Each row was made from one path, in order. Every step used is in the known rows, and no mark comes twice. Write each row's path.
(in the rows, 128 means zero)
Known rows
sile > tizar: [110 137 125 134 134 129 174 112 151 167 111 134  86 157 141 106 113]
sogep > defu > neget > sile > tizar > nefa: [118 160 115 135 127 103  90 132 107  85 149 118 126 113 129 103 140]
nefa > sogep > sile > tizar: [132 102 132 120 135 149 153 114 160 127 139 133 110 145 113 112 150]
defu > neget > sile: [124  64 139 162 106 114 165 117 160  74 129 129 205  94 149 193 114]
nefa > sogep > defu > sile: [138 123 127  71 133 132 167 123 105 162 134 128 164 149 129 211 114]
neget > sogep > defu > sile > tizar: [128 194 117 100 128 132  38 139 105 199 139 140 125 150  70  57 169]
neget > sile > tizar > sogep: [124  82 143 158 116 133 109 191 150 101 140 134 149 127 125 113 124]
defu > sile: [123 106 149 123 118 132 165 126 138 145  95 133 156 140 139 146 123]
nefa > sogep > sile > tizar > defu: [154  98 129 119 158 145 147 138 124 119 139 119  97 121 119 117 124]
defu > sile > tizar > nefa > sogep: [126 135 140 105 142 146 117  70 115 128 115 121  93 159 126  43 124]
sile > tizar > nefa: [113 174 125 139 140 120 147  77 129 137  99 121  54 160 142  74 114]
sogep > sile > tizar > neget: [105  76 127 131 113 128 122 163 145 144 141 142  90 113 144  79 146]
sile > tizar > nefa > sogep > defu: [128 192 103  87 154 120 143  79  96 155 136 115  57 170 132 141 105]
sogep > sile > tizar > defu > neget: [138 123 122 152 139 141 144 150 123  78 141 116 108  81 143  91 142]
neget > sogep > sile > tizar > nefa: [136 192 128 156 132 125  27  80 140 114 114 128 109 134  70  22 190]
nefa > sogep > defu > neget > sile: [139  82 118 111 121 115 163 126 124  91 168 124 208 102 140 248 107]
neget > sile: [127  63 151 151 115 104 162 140 163 122 109 134 184 131 126 190 115]
neget > sogep: [133 148 123 142 122 121 119  72 148 160 107 135 157 137 110 167 117]
neget > sogep > sile: [144 135 135 151 117 125  85 103 159 121 116 137 173 119  84 147 174]
sile > tizar > sogep > defu: [118 180 105 113 132 132 145 184 107 147 150 127  78 146 144 162 115]
sogep > defu: [121 164 113 105 131 106 199 136 122 171 118 127 121 151 142 241 104]

Which path is each row?
[119 127 143 129 121 157 113 174 128 123 126 132 119 134 137  70 133]
defu > sile > tizar > sogep
[162 137 123 160 129 134  90 110 121  72 135 119 189  58 113 149 149]
tizar > defu > neget > sogep > sile
[116  80 142 149 121 116 125 151 164 139 125 138 140 144 112  94 132]
neget > sile > tizar
[139 117 118 143 139 125 204 105 108  96 117 111 128  84 184 203  69]
tizar > defu > neget
[136 110 141 151 115 140 156 173 152  68 124 128 159 108 141 206 142]
tizar > sogep > sile
[144 103 146 120 139 129 165 148 103 142  98 119 144 118 145 152  99]
tizar > defu > sile
[137 174 124 102 121 120  67 127 105 176 126 136 174 138  83 150 154]
neget > sogep > defu > sile
[118 182  94 125 124 140 147 163 104 100 167 122  99 108 168 169 114]
sile > tizar > sogep > defu > neget
[114 165 125  91 130 129 127 170 110 186 131 134 100 157 113  91 145]
sogep > defu > sile > tizar
[ 99  74 134 110 112 134 112 152 122 179 132 144  97 125 158  38 119]
defu > sile > tizar > neget
[121 164 137 149 133 124 114 109 142  98 106 122  74 143 114  61 169]
sogep > sile > tizar > nefa
[153 153 128 149 145 136  49 144 124 138 129 127 116 110  73  61 162]
neget > sogep > sile > tizar > defu
[139 136 124 163 108 135  93  86 157  76 136 133 193  84 108 146 172]
defu > neget > sogep > sile
[125 124 125 128 121 119  94 224 121 120 161 131 140 132 116 153 133]
neget > sile > tizar > sogep > defu
[145  64 136 159 127 113 156 145 120  66 130 116 198  69 155 194  89]
tizar > defu > neget > sile
[131 232 119 107 136 123   6 107  84 165 125 126 108 153  72  23 170]
neget > sogep > defu > sile > tizar > nefa
[120  50 122 112 122 144 136 134 140 143 159 141  97 118 149 101 129]
nefa > sogep > sile > tizar > neget
[137 160 131  75 140 124 134  90  82 131 122 115 135 151 132 184 115]
tizar > nefa > sogep > defu > sile
[113 119 142 124 125 142 128 134 140 163 109 136 109 152 124  52 139]
defu > sile > tizar
[132 150 111 154 113 129 119  54 144 114 126 131 170  98 137 163 118]
defu > neget > sogep
[131 134 123 132 153 127 173 138 114 166 114 119  73 136 147 111  85]
sile > tizar > defu
[116 205 128  97 140 120  88 133  88 154 117 120  78 161 118  61 149]
sogep > defu > sile > tizar > nefa
[112  15 140 140 101 100 139 157 143 133 131 141 175 103 161 176  94]
tizar > neget > sile
[134 136 131 115 143 122 188  33 125 116 103 114 116 153 159 196  79]
tizar > nefa > sogep
[143  85 138 120 129 138 192  99 160 107 124 130 155 132 128 202 134]
nefa > sogep > sile
[120  82 130 168 107 142 105 171 148  53 159 129 170  87 153 117 124]
defu > neget > sile > tizar > sogep
[117 116 145 156 130 107  99 116 143 111 110 125 116 145 116  69 132]
neget > sile > tizar > nefa
[126 138 121  70 139 144 139 138 106 182 150 131 109 164 112 113 130]
nefa > sogep > defu > sile > tizar
[117 139 123 141 126 144 157 148 139 126 129 129  90 142 155 120 105]
sile > tizar > sogep
